Each row was made from one path, in order. Every step used is in the known rows, and no mark comes twice. Write each row's path.
In the rows, 128 means zero.
Known rows
gefug/dapat/fafipa/fomu: [152 129 125 135 113 138 156 158 123 155 144 146  49 127 157  77  95 146
 104  73 115  97 153 129]
veba/ragok/dapat: [159 137 157 156 123 161 146  97 134 109 158 151 175 124 162 187 111 142
 130 156 124 112 121 128]
veba/ragok/dapat/nokig/fomu: [182 103 146 155 115 163 117  71 142  80 118 139 180 161 122 184 102 108
 159 179 129 131 121 106]
nokig/fomu/gefug: [108 149 120 126 109  98 125 120 126  89 120 128 133  81 101 154 140 123
 160 145 144 174 140 128]
fafipa/dapat/gefug/fomu: [114 169 110 167 123 103 137 127 117 140 117 120 116 147 203  71 149 135
 102  83 117 124 111 147]
gefug/fomu/fafipa: [137 128 103 139 123 102 113 157 148 126 123 117  97 101 134 124 151 151
 125 107 126 147 126 141]
gefug/fomu: [ 96 160 108 147 107 101 118 119 161 116 129 129  98 114 168 127 120 141
 131  85 124 134 135 121]
nokig/fomu/gefug/dapat: [ 80 152 111 112 127 119 124 122 158 129 130 136 105  74  74 122 128 116
 143 120 135 183 172 133]
rara/veba/ragok/dapat/fafipa: [182  80 168 158 123 184 155 123  97 132 163 148 166 129 252 196 108 162
 149 153 114  55 112 166]
gima/zegidid/nokig/dapat/gefug/fomu: [ 21  91 100  98 172 112 106 105 200 149 116 141 146 160 119 101 152  95
 114 109 137  88 120 104]
gefug/fomu/fafipa/dapat/ragok: [147 192 129 149 114 145 147 178  90 154 139  79  97 126 116  97 140 150
 114  97 124 149  94 168]
nokig/dapat/fafipa/fomu: [158 137 123 149 124 141 155 152 109 140 125 137  82 108 119 107  95 130
 120 103 115  94 136 108]
gefug/fomu/fafipa/dapat/nokig: [167 151 111 144 131 120 110 150 116 136 100  76 105 140 135  81 139 139
 113 129 116 142 112 148]
veba/ragok/dapat/nokig/fomu/gefug: [161  95 148 144 135 174 128  92 129  81 113 114 197 164  98 152 118 104
 171 219 127 158 129 138]
rara/veba/ragok/dapat/nokig/fomu: [170  87 152 159 120 156 118  75 135 102 126 151 193 134 182 185 104 127
 177 176 123  93 135 131]
gima/zegidid/nokig/dapat: [ 47 133 131  79 155 113 111  96 177 138 140 144 153  97  82 178 125 107
 116 129 151  88 129  83]
ragok/dapat/gefug/fomu: [137 151 119 157 145 108 128 111 139 121 116 140 174 190 190 119 153 141
 126  95 109 112 108 129]
zegidid/nokig: [ 83 132 138  78 108  88 110 105 141 124 146 135 136 119 148 168 107 126
 112 108 135 130 125  76]
dapat/nokig/fomu: [137 129 124 139  93  98  90  88 137  77  97 139 125 142 118 172 111 108
 149 135 145 142 121  93]
ragok/dapat/fafipa/fomu: [226 152 145 144 126 126 167 142  83 120 137 137 132 154 181 132 110 159
 131 102 106  77 118 115]
dapat/fafipa/fomu: [182 126 132 149  95 114 157 154  95 115 133 137  77 133 185 112 108 150
 119  95 123  89 124 122]
veba/ragok/dapat/gefug/fomu/fafipa: [176  60 126 166 155 162 136 143 140 130 129 131 168 177 163 109 171 141
 122 163 108 127 111 169]
gima/zegidid/nokig/fomu/fafipa/dapat: [146 127 118  66 137  93 118 128 127 131 142 113 137  62  81 166 166 124
 123 136 156 116 115 115]
rara/veba/ragok/dapat/gefug: [147  80 162 174 137 149 143 108 109 131 149 176 205 154 244 159 148 154
 130 160 117  66 118 169]
veba/rara: [125 124 136 145 120 153 114 136 129 101 155 170 110 109 157 193 131 150
 132 131 140 140 130 136]
dapat/ragok: [102 179 158 149  89 129 133 131 100 111 141 138 124 151 138 174 113 138
 122 107 146 131  97 129]
gima/zegidid/nokig/dapat/gefug/fomu/fafipa: [ 60  57  94  87 184 114 101 141 187 161 112 125 148 148  82  96 187 106
 105 135 136 102 114 125]
rara/veba/ragok/dapat/fafipa/fomu: [210  79 160 170 125 175 181 144  89 139 162 148 146 128 247 123  99 171
 146 139 101  39 138 160]

Write each row's path
[ 80 194 146 150 113 154 132 125 115 136 136 135 131 127  71 173 106 117
 122 114 139 132 109 113]
nokig/dapat/ragok
[108 135 112 127 111 121  91  90 170 113 108 148  97 134  93 138 101 105
 132 106 138 151 151 102]
gefug/dapat/nokig/fomu
[ 76 183 147 133 107 153 133 132 131 146 153 148  95 145 110 140 104 131
 106  83 138 136 122 136]
gefug/dapat/ragok
[ 32 135 134  58 126 149 127 125 143 154 151 110 121 134  43 111 104  93
 140 119 141 189 148 109]
zegidid/nokig/fomu/gefug/dapat/ragok
[ 95 121 107 160 118  96 118 123 150 118 112 143 117 170 196  99 149 131
 115  87 123 126 114 135]
dapat/gefug/fomu
[137 171 125 132 120 114 123 117  95 101  97  89 140 119 104 108 132 109
 146 161 136 168 124 136]
fafipa/dapat/nokig/fomu/gefug
[185 161 131 136 125 109 102  72 129  82 104 140 182 159 113 191 116 118
 160 139 131 131 114  86]
ragok/dapat/nokig/fomu
[163 151 134 126 143 117 114  95 117  81  98 112 199 162  91 157 135 114
 171 175 128 158 124 116]
ragok/dapat/nokig/fomu/gefug
[135 130 122 142 142 148 169 171  97 144 119 109 101 110  96  70 118 128
 134 142 114 120 144 136]
nokig/dapat/fafipa/fomu/gefug
[104  97 124  78 152 142 157 159 110 163 130  94 110 121  88  61 100 109
 127 136 110 124 151  97]
zegidid/nokig/dapat/fafipa/fomu/gefug
[ 79 173 146 136 127 149 172 174 111 157 146 122  89 144  83  36 114 136
 116 112 122 148 157 161]
fafipa/fomu/gefug/dapat/ragok
[101 116 133 115 134 154 143 158 121 145 138 116  89 133 144 114 124 135
 120 126 125 142 135 165]
fomu/gefug/dapat/fafipa
[145 123 163 163 127 153 146 102 122 128 166 160 189  98 217 190 117 163
 148 151 116  74 138 153]
rara/veba/ragok/dapat
[ 41 101 101 100 153 116 105 108 176 162 113 129 137 156 121  86 126  92
 111  94 115 135 131  82]
zegidid/nokig/dapat/gefug/fomu
[176 139 133 146 132 100 133 160  69 140 120 128 138 124 153 113 187 149
  83 134 129 132  94 162]
fomu/fafipa/dapat/gefug
[192  73 160 157 143 180 194 162  74 141 156 122 161 128 223  93 118 166
 159 178  99  67 148 190]
rara/veba/ragok/dapat/fafipa/fomu/gefug
[193 170 115 130 109  99 126 143  93 121 132 117 115  45  89 156 152 140
 127 122 137 159 123 131]
nokig/fomu/fafipa/dapat
[149 187 142 145 111 110 118 112  94 116 111 110 129 143 162 132 112 131
 107 129 129 120 104 122]
fafipa/dapat/nokig
[116 111 115 110 120 151 134 139 132 132 131 120  83 106 107 125 121 117
 145 119 133 163 148 146]
nokig/fomu/gefug/dapat/fafipa
[222  72 143 144 129 165 113 108 128  89 114 125 181 148  86 181 132 120
 153 206 130 143 117 126]
veba/ragok/dapat/nokig/fomu/fafipa
[159 176 106 144 127 110 133 162 117 149 131  93  95  78 137  96 153 155
 111 102 118 144 122 153]
gefug/fomu/fafipa/dapat
[ 15 127 137  56 142 146 128 123 166 141 153 121 133 140  42 128 136  95
 141 132 161 143 137 131]
gima/zegidid/nokig/fomu/gefug/dapat/ragok
[190 152 137 139 126 111 115 147  78 125 105  97 129 132 125 129 144 142
 101 157 130 135  98 144]
fomu/fafipa/dapat/nokig
[ 58 144 128  81 139 114 108  99 155 149 136 132 142  89  84 164  99 103
 118 114 128 136 139  63]
zegidid/nokig/dapat
[104 135 128 130 144 123 138 151 136 140 106 120  95 160 102  19 113 126
 115 138 116 143 171 143]
fafipa/fomu/gefug/dapat/nokig
[149 101 110 118 125 122  86 129 153 124 103 136  96 121  55 135 134 115
 127 135 136 166 144 121]
gefug/dapat/nokig/fomu/fafipa
[163 179 124 141  99 107 110  95 106  99 102 111 126 118 126 145 109 112
 135 125 138 142 114 104]
fafipa/dapat/nokig/fomu
[ 28 108 116  49 154 112 115 107 194 136 146 133 128  91  60 127 143 101
 141 133 155 140 161 119]
gima/zegidid/nokig/fomu/gefug/dapat
[124 101 124  89 134 135 144 138 121 163 136 120  98 122 112 100  82 111
 115 100 113  98 141  69]
zegidid/nokig/dapat/fafipa/fomu
[ 77  67  96  91 169 116 100 144 164 171 110 115 137 142  84  80 159 105
 104 120 116 150 127 101]
zegidid/nokig/dapat/gefug/fomu/fafipa
[178  96 119 126 109  99  86 125 123  85  90 128 125 128  79 172 146 121
 140 158 144 156 116 114]
dapat/nokig/fomu/fafipa
[ 67  68 121  47 149 140 123 125 168 141 144 119 108 124  92 136 137 100
 142 133 151 119 142 130]
gima/zegidid/nokig/fomu/gefug/dapat/fafipa
[191 131 111 144 119  96 125 144  81 125 114 133 135  99 118 128 184 131
 109 128 139 152 105 145]
nokig/fomu/fafipa/dapat/gefug
[119 127 131 126 113 147 128 138 134 143 144 143  72 130 167 147 102 138
 106  83 126 116 126 135]
gefug/dapat/fafipa
[131  86 104 151 129  97 110 160 135 127 107 131 116 158 156  96 184 145
 107 115 124 142 110 157]
dapat/gefug/fomu/fafipa
[ 98 159 122 128 139 116 160 159 138 153 139 133  85  96 101  35 125 142
 117 111 116 144 183 150]
fafipa/fomu/gefug/dapat
